Known rows, with every way that one mark hangs from another:
{sava {dukit dinan lazam}}: [ 2.07 -1.72 -1.19 -1.51 -4.19 -1.49 -0.18 -0.60 -0.10  0.92 -0.92 -2.36
  0.55 -1.51  2.35 -5.63 -2.38 -1.00  1.16 -0.77 -1.34 -0.49 -0.40 -2.90
  0.28]
{lazam {dukit dinan}}: [ 2.29 -1.02 -1.15 -1.60 -3.00 -1.73  0.15  1.52  0.20  0.61 -1.24  0.64
  0.22 -1.02  1.60 -2.54 -2.59 -0.83  1.00 -0.51 -1.01 -1.56 -0.26 -2.92
 -1.16]
{munet {kemig dukit}}: [ 0.20  0.52 -0.19 -0.32 -1.67 -1.03 -0.34  0.04  0.54  0.37  0.32  0.51
  0.58  1.55 -0.12  0.09 -1.61  0.64  0.02 -0.37  0.98 -0.97 -0.43 -0.71
 -0.74]
{kemig dukit {munet mebud}}: [ 0.22  1.45 -2.31 -0.73  0.34 -1.38  1.46  2.88 -1.88 -0.17  0.08  1.56
  2.03 -0.07  0.77 -1.02 -4.21  0.93  2.98  0.38  0.13 -2.28 -0.43 -0.71
 -1.65]
{musud {fasu mebud}}: [ 0.94  0.72  0.86 -0.03 -0.37  0.61  1.02  0.04 -1.18  1.23 -0.08 -1.80
 -0.44 -1.53  0.08  1.47 -0.73 -0.39  1.95  0.08  0.54  1.11 -0.57 -0.46
  0.43]
{luni fasu {pata mebud musud}}: [-1.40  0.91 -1.92  0.53 -0.75  0.42  0.65 -0.27 -2.40 -1.69  0.18 -0.73
 -0.09 -0.85  0.75 -2.09 -0.82 -2.09  1.63  0.33  3.24 -0.43  0.66  2.77
  0.78]
{mebud fasu {pata musud}}: [ 0.95  0.25 -0.02 -0.38  1.85  0.02 -0.81 -1.62 -0.55 -0.46  0.06  2.72
  0.36  0.04 -0.05 -1.18  2.01  0.55  1.87  0.13 -2.27  0.05  0.13 -0.32
  0.58]
{musud fasu}: [ 1.63  1.27  0.36 -0.48 -0.09 -0.55 -0.72  0.01 -0.53  0.01  0.12 -2.23
 -0.54 -0.94 -0.27 -1.01 -0.25  0.55  1.52  0.42  0.68  0.15 -1.50 -0.65
  0.23]
{munet {mebud fasu pata}}: [ 1.19  0.12  0.38 -0.33  3.20  0.25 -0.31  0.30 -1.20  0.04 -1.23  2.05
  1.51 -0.14  0.01 -1.85  1.66  0.12  2.37 -0.49 -1.75 -1.80  0.80  1.63
  0.05]
{luni {fasu {mebud munet}} {pata musud}}: [-0.80  0.74 -1.66  1.42 -1.68  1.26  0.42 -0.91 -3.44 -1.20  0.16 -1.85
 -1.31 -0.92  0.53  1.84  0.43 -1.81  0.93  0.42  1.67  0.65  0.25  2.45
  0.71]
{dukit dinan}: [ 1.27 -0.11 -0.41 -0.62 -2.39 -1.55  0.17  0.70  0.04 -1.10 -0.31 -1.13
  0.35 -0.83  1.45 -2.49 -1.44 -0.20  1.32 -0.48 -0.71  0.33 -0.13 -2.59
 -1.14]
{luni fasu {pata mebud}}: [-0.78  1.64 -1.69  0.51 -0.70  0.25  0.44  0.09 -2.43 -1.74  0.32 -1.93
  0.58 -0.78  0.63 -2.27 -0.31 -2.09  1.61 -0.29  3.20 -0.03  0.48  4.05
 -0.14]
{munet kemig {mebud fasu pata}}: [ 0.90 -0.97  1.90 -0.76  3.06  0.78 -0.68 -0.20  0.18  0.23 -1.55  2.66
  1.81  0.90 -0.02 -0.58  1.91 -0.08  0.44 -0.52 -0.73 -1.95  0.57  1.77
  0.63]
{munet kemig}: [ 0.77 -0.81  0.92 -0.78 -1.12 -1.28 -0.34  0.27  0.27 -0.54 -0.47 -0.96
  1.29  0.46  0.63 -0.26 -0.12 -0.11  0.23 -0.77  1.13 -0.54 -0.35  0.33
  0.27]
{luni {pata musud}}: [-0.39  0.99 -0.73 -0.04 -1.75 -0.48  0.53 -0.86 -1.26 -1.50  0.08 -1.00
  0.73 -1.10  0.35 -1.62 -1.13 -0.78  1.86 -1.06  1.88 -1.26  0.54  0.58
  0.16]
{munet kemig {mebud {fasu luni} {pata musud}}}: [-1.56 -2.94  2.36 -0.64  2.95  0.63  0.37 -0.07  1.04  1.13 -1.89  2.84
  0.73  0.72 -1.18  0.88  1.43  0.77 -1.93  0.04 -0.24 -1.63  1.19  0.67
  1.75]
{mebud {fasu luni} munet {pata musud}}: [-0.23 -0.71 -0.02  0.59  2.43 -0.30 -1.07 -0.80  0.77 -0.24  0.38  0.84
 -1.18  0.56 -1.25  0.83  3.39  1.40 -1.42  0.56 -2.84  1.09  0.23 -0.51
  0.47]
{mebud {fasu luni} {munet kemig} pata}: [ 0.14 -1.13  1.51  0.31  2.27 -0.27 -1.93 -1.24  1.92 -0.06  0.17  0.44
  0.03  1.72 -1.67  1.86  4.26  1.23 -3.41  0.18 -2.01  1.34 -0.23  0.85
  0.08]
{luni {fasu mebud} pata}: [-0.68  1.04 -0.86  0.70 -2.50  1.09  1.06 -0.91 -3.70 -0.62 -0.18 -2.20
  0.34 -1.36  0.15  0.88 -0.42 -1.97  1.79 -0.42  2.57  0.79  0.35  3.82
 -0.26]
{pata mebud {musud {fasu luni}}}: [-1.26 -0.65  0.21 -0.03  0.94 -0.32  1.43  1.29  1.00  1.02  0.21 -1.12
 -1.38 -1.05 -0.68 -0.18 -1.13  0.20 -0.64  0.77  1.55  0.63  0.29 -1.34
  1.47]
{luni {fasu {mebud {munet kemig}}} {pata musud}}: [-1.16 -0.35 -0.14  1.14 -1.80  1.75  0.06 -1.65 -1.92 -1.04 -0.13 -1.36
 -0.93 -0.03  0.48  3.00  0.86 -2.00 -1.09  0.41  2.79  0.55  0.11  2.56
  1.34]
{pata {mebud fasu}}: [ 1.31  0.92 -0.84 -0.43  1.25 -0.73  0.20  1.05 -0.24 -0.05  0.13  0.44
  2.55 -0.32  1.18 -1.74  1.01 -1.41  1.64 -0.41 -0.49  0.18  0.49  0.72
  0.31]
{musud {fasu luni {mebud pata}}}: [-0.74 -0.43  1.94  0.21  1.27  1.21  1.19 -0.75 -0.19  1.64  0.04 -0.88
 -1.93 -1.12 -1.91  2.14  0.71  1.18 -0.27  0.02 -0.60  2.46  0.11  0.27
 -0.10]
{musud {fasu {luni pata} {mebud {munet kemig}}}}: [-1.59  0.02  2.26  0.96 -0.68  1.91  0.53 -1.21  1.34  1.24  0.19 -3.61
 -1.04 -0.57 -1.74  4.34  1.19 -0.56 -3.68 -0.13  2.62  1.51 -0.03  1.17
  0.60]
{mebud {fasu luni} {munet kemig} {pata musud}}: [-0.56 -1.65  1.34  0.22  2.27  0.07 -1.41 -1.57  2.24 -0.01  0.07  1.60
 -0.67  1.62 -1.45  2.17  3.60  1.39 -3.43  0.64 -1.79  0.83  0.04 -0.29
  1.06]
{kemig {dukit lazam} munet}: [ 1.15  1.29 -2.88 -1.24 -2.37 -2.23 -0.54  1.50 -0.54 -0.32  1.26  0.87
  1.04  0.00  0.99 -3.43 -3.39  1.07  2.61  0.23 -1.30  0.00 -1.71 -0.73
 -1.73]
{fasu luni}: [-0.45 -0.94 -0.07 -0.27 -1.23 -2.00  0.67  1.27 -0.36  0.06 -0.44 -2.46
  0.47 -0.53 -0.51 -0.30 -0.59  0.93 -0.23 -0.54  0.47  0.46  0.19  0.37
 -0.41]
{munet kemig mebud}: [ 0.38 -1.53  1.25 -0.95  0.19 -0.77  0.51  1.90 -0.45  0.07 -1.98 -0.51
  1.70  0.18  0.94 -0.76 -1.20 -0.46  0.79 -0.95  1.68 -2.84  0.47  1.32
  0.90]

Rows:
[ 0.80  0.33  0.20  1.12  1.35  0.42  0.17 -0.25 -1.34 -0.65  0.60 -0.27
 -0.83 -0.38  0.84  1.24  1.83  0.20  1.82 -0.75 -2.75  1.45  0.64  0.81
 -0.78] | {fasu {mebud munet pata}}
[ 0.63  0.11 -1.72 -1.35 -0.43 -0.49 -0.03  1.60  0.08 -0.26  0.16  3.71
 -0.17 -0.29  1.30 -5.05 -3.91  1.16  2.73  0.46 -3.12 -0.91 -0.56 -2.35
 -2.41] | {kemig {dukit dinan lazam} {munet {mebud pata}}}
[ 1.15 -0.54 -0.73 -0.35 -3.59 -1.18 -2.19  0.48  2.53 -0.12  0.47 -0.03
 -1.49  1.23  1.37 -2.75 -1.23  0.31 -1.58  0.02 -1.57  0.16 -1.18 -2.95
 -1.24] | {mebud {munet {kemig {dukit dinan lazam}}}}
[-0.11  1.68 -0.97 -0.41  3.13  1.12  0.63  0.42 -0.85  0.18  0.88  4.02
 -1.34 -0.06 -0.80 -0.84 -3.20  2.16  2.89  1.95 -0.55 -1.70 -1.17 -2.32
 -0.51] | {kemig dukit {munet {mebud {pata {musud fasu}}}}}
[ 0.43 -0.80  1.51  0.68  1.06  0.82 -0.36 -0.84  0.06 -0.56  0.08  0.38
 -0.40  0.57  0.61  2.59  2.14  0.03 -0.21 -0.65 -1.55  1.35  0.38  0.77
 -0.07] | {fasu {mebud {munet kemig} pata}}
[-0.84 -0.63  1.20 -0.02  1.66  0.28 -0.10 -1.25  0.66  0.48  0.25 -0.05
 -2.98 -0.65 -2.09 -0.02  0.51  2.15 -0.45  0.90 -0.17  1.11 -0.56 -1.20
  0.74] | {mebud {pata {musud {fasu luni}}}}
[-1.07  1.38  0.92  1.42 -0.57  1.53  0.86 -0.49 -0.06  0.97  0.66 -4.17
 -1.38 -1.60 -1.67  3.19  0.68 -0.37 -1.71 -0.26  1.55  1.77  0.16  0.96
 -0.08] | {musud {fasu {luni pata} {mebud munet}}}
[ 1.00 -1.02  1.33 -1.01  1.19 -0.18 -0.14  1.09  0.03  0.77 -1.92  0.69
  2.83  0.47  0.45 -0.21  0.55 -0.89  0.31 -0.43  0.72 -2.58  0.26  1.24
  1.19] | {munet kemig {mebud fasu}}
[ 0.85  0.87  1.40  0.25  1.52  1.62  0.43 -1.30 -1.06  0.82  0.37  0.10
 -1.33 -1.19 -0.45  1.04  0.67  0.42  2.22 -0.13 -1.15  1.67 -0.29  0.13
 -0.07] | {musud {fasu {mebud pata}}}
[ 0.68  1.75 -2.46 -0.82 -2.47 -1.59  0.75  1.02 -0.10 -1.03  1.36  1.67
  0.90 -0.02  1.09 -1.37 -4.00  0.94  1.59  0.96 -1.34  0.53 -1.25 -4.25
 -2.70] | {kemig {dukit dinan} munet}
[-2.77 -0.98  0.43  0.75 -0.03  0.11  0.75  0.25  2.09 -0.71  0.24 -1.35
  0.08  0.30 -0.16  1.08  0.30 -1.33 -3.37 -0.74  2.60  0.01  1.56  1.05
  1.08] | {fasu {luni {pata {mebud {munet kemig}} musud}}}
[-1.69  0.71  1.48  0.96  0.98  1.02 -0.47 -0.23  2.66  0.06  0.82 -3.18
 -0.67 -0.07 -1.40  1.31  1.10 -0.92 -3.83  0.08  3.00  0.87  0.23  1.40
  0.76] | {musud {fasu {luni {pata {mebud {munet kemig}}}}}}
[-0.55  0.70  1.57  0.72 -0.50  2.49  0.19 -1.92  0.50  0.31  0.46 -1.35
 -1.23 -0.72 -0.21  3.43  0.58 -1.43 -1.29  0.14  2.39  0.25 -0.15 -0.16
  1.74] | {luni {pata {musud {fasu {mebud {munet kemig}}}}}}
[-1.12 -1.97  2.01  0.43  0.06  0.95  0.76 -0.05  1.36  1.75 -0.14 -1.95
 -2.24 -0.19 -0.94  5.00  0.49  0.41 -3.31  1.05  1.05  1.69 -0.43 -1.52
  2.08] | {pata {musud {fasu luni {mebud {munet kemig}}}}}
[ 0.89  0.45  0.08  0.75  0.33  0.87  0.42  0.01 -0.97  0.59  0.41 -1.54
 -2.05 -1.16  0.47  2.43  0.18 -0.25  1.03  0.75 -0.22  0.98 -0.71 -1.88
  1.43] | {pata {musud {fasu {mebud munet}}}}
[ 1.29  0.76 -2.70 -1.49 -3.79 -2.16 -0.34  1.30  0.45 -0.61  1.17  1.32
  0.43 -0.49  1.64 -4.10 -4.16  0.88  1.78  0.59 -2.17  0.86 -1.76 -3.55
 -2.48] | {kemig {dukit dinan lazam} munet}
[ 0.65  0.55 -0.57  0.30 -2.24 -0.76 -1.16  0.16  2.00 -0.74  0.83  0.17
 -1.10  1.65  0.77 -0.11 -0.90  0.52 -1.68  0.26 -0.76 -0.16 -0.64 -3.58
 -1.60] | {mebud {munet {kemig {dukit dinan}}}}
[ 0.44  0.17 -1.67  0.60  1.08 -1.25  0.22  1.78 -0.11 -1.34  0.59 -0.60
 -0.25 -0.26  1.93 -1.11  0.01 -0.85  1.49 -0.06 -0.44 -0.21  0.68 -0.79
  0.98] | {pata {mebud munet} musud}
[-1.05 -1.09 -0.21 -1.18  3.52 -0.16  1.35  1.01 -0.67 -0.03 -0.89  3.45
  1.63 -0.48 -0.72  0.24 -0.19  1.49  0.53  1.10 -1.85 -0.74  0.36 -0.21
  0.49] | {kemig {munet {mebud {fasu luni} {pata musud}}}}
[ 0.88 -0.77 -0.13 -1.29 -0.63 -0.29 -1.19  1.23  0.80  2.22 -1.48  1.96
  1.49  1.11  0.46 -2.70 -0.99 -0.38  0.24 -0.30  0.06 -2.88 -0.19  1.01
  0.66] | {munet {kemig {dukit lazam}} {mebud fasu}}
[ 1.34  0.71 -0.40 -1.04  3.72  0.04  0.19  0.91 -1.61 -0.81 -0.42  3.37
  2.83 -0.39  0.47 -1.18  0.31  0.62  2.88  0.49 -2.39 -0.98 -0.41  0.93
 -0.58] | {kemig {munet {mebud fasu pata}}}
[-1.01 -1.67  0.71 -0.27  2.98  0.12  0.94  0.55 -0.38  1.03 -1.56  2.26
  0.26 -0.21 -0.97 -0.35  1.04  0.94  0.13 -0.13 -1.27 -1.46  1.48  0.56
  1.19] | {munet {mebud {fasu luni} {pata musud}}}
[-1.23  1.47 -0.10  0.91 -0.78  0.38 -1.08 -1.32  2.12  0.74  0.78 -0.49
  0.64  1.70 -2.27  2.39  1.49  0.38 -4.18 -0.17  1.08 -0.04  0.12  0.86
 -0.90] | {mebud {fasu {luni pata}} {munet {kemig dukit}}}
[ 0.13 -0.33  0.69 -0.12  1.68 -0.58 -0.41 -0.92  0.34  0.40 -0.06  0.65
  0.51  0.25 -1.61 -0.16  2.53  1.35 -0.66 -0.24 -2.00  1.31  0.31  1.04
 -0.48] | {mebud {fasu luni} pata}
[ 0.32 -1.00  0.03  0.79 -1.02  0.52 -0.40  0.01 -1.98 -0.54 -0.31 -2.00
 -0.65  0.54  0.74  3.18  1.18 -0.96 -0.67  0.77  0.95  1.35 -0.77  2.27
  0.74] | {luni {fasu {mebud {munet kemig}}}}
[-1.24  0.11 -1.13  0.95 -0.14  1.10 -0.67 -0.62 -0.48 -2.20  0.49 -1.10
 -0.63  0.64  0.82  0.01  0.95 -2.22 -1.36  0.63  3.28 -0.18  0.12  2.71
  1.39] | {luni fasu {pata {mebud {munet kemig}} musud}}
[ 1.15  1.01  0.20  0.55  0.73  0.63 -2.22 -2.03  2.74 -0.26  1.08  3.27
 -1.00  2.31 -0.45  0.14  2.14  1.02 -2.08  0.72 -3.31  0.75 -0.61 -3.17
 -1.67] | {mebud fasu {munet {kemig {dukit dinan}}} pata}
[ 0.58 -0.39 -0.36 -0.99 -3.06 -1.49 -1.38  0.29  0.92  0.88  0.06  0.20
 -0.03  1.02  0.56 -2.74 -1.72  0.37  0.16 -0.63  0.38 -0.75 -0.82  0.20
 -0.43] | {munet {kemig {dukit lazam}}}
[ 0.27  0.00  0.05 -0.50 -3.06 -0.93 -0.01 -0.15  1.73  0.00  0.09  0.95
 -0.07  1.20  0.48 -0.91 -2.30  0.31 -0.80 -0.06  0.27 -0.24 -0.40 -3.52
 -1.48] | {munet {kemig {dukit dinan}}}
[-2.20 -0.34 -0.20  1.23 -1.52  0.46  1.87  0.09 -0.64  0.14  0.13 -2.48
 -0.40 -1.16 -0.34  3.04 -0.10 -0.85 -1.07 -0.95  1.06  0.82  1.61  0.80
  0.40] | {fasu {luni {pata musud}} {mebud munet}}
[-2.00  0.25  0.81 -0.01 -0.35  0.86  0.89  0.21  1.11  2.12 -1.09  0.77
  2.10  0.93 -1.96  0.97 -0.79 -0.29 -2.55 -0.71  2.77 -2.74  1.39  1.97
 -0.26] | {munet {kemig dukit} {mebud {fasu {luni pata}}}}
[-0.32  0.41  0.44  1.21  0.61  1.07 -0.20 -1.00  0.49  0.54  0.87  1.84
 -1.28  1.71 -0.11  2.85  0.70  0.67 -0.28 -0.47 -1.62  0.69  0.50 -0.02
 -1.10] | {fasu {mebud {munet {kemig dukit}} pata}}
[-0.74  1.43 -1.60  0.95  0.30  0.04  0.43  0.52 -0.15 -1.95  0.79 -1.22
  0.26 -0.69  1.33 -1.36 -0.04 -1.79  1.01 -0.94  1.28 -0.62  1.24  0.87
  0.35] | {luni {pata {mebud munet} musud}}
[ 0.41 -0.01  0.10  0.81  2.48 -0.59 -1.42 -0.56  0.52 -0.32  0.45 -0.22
 -0.38  0.73 -1.42  0.75  3.85  1.60 -1.46  0.12 -2.96  1.54 -0.01  0.69
 -0.68] | {mebud {fasu luni} munet pata}
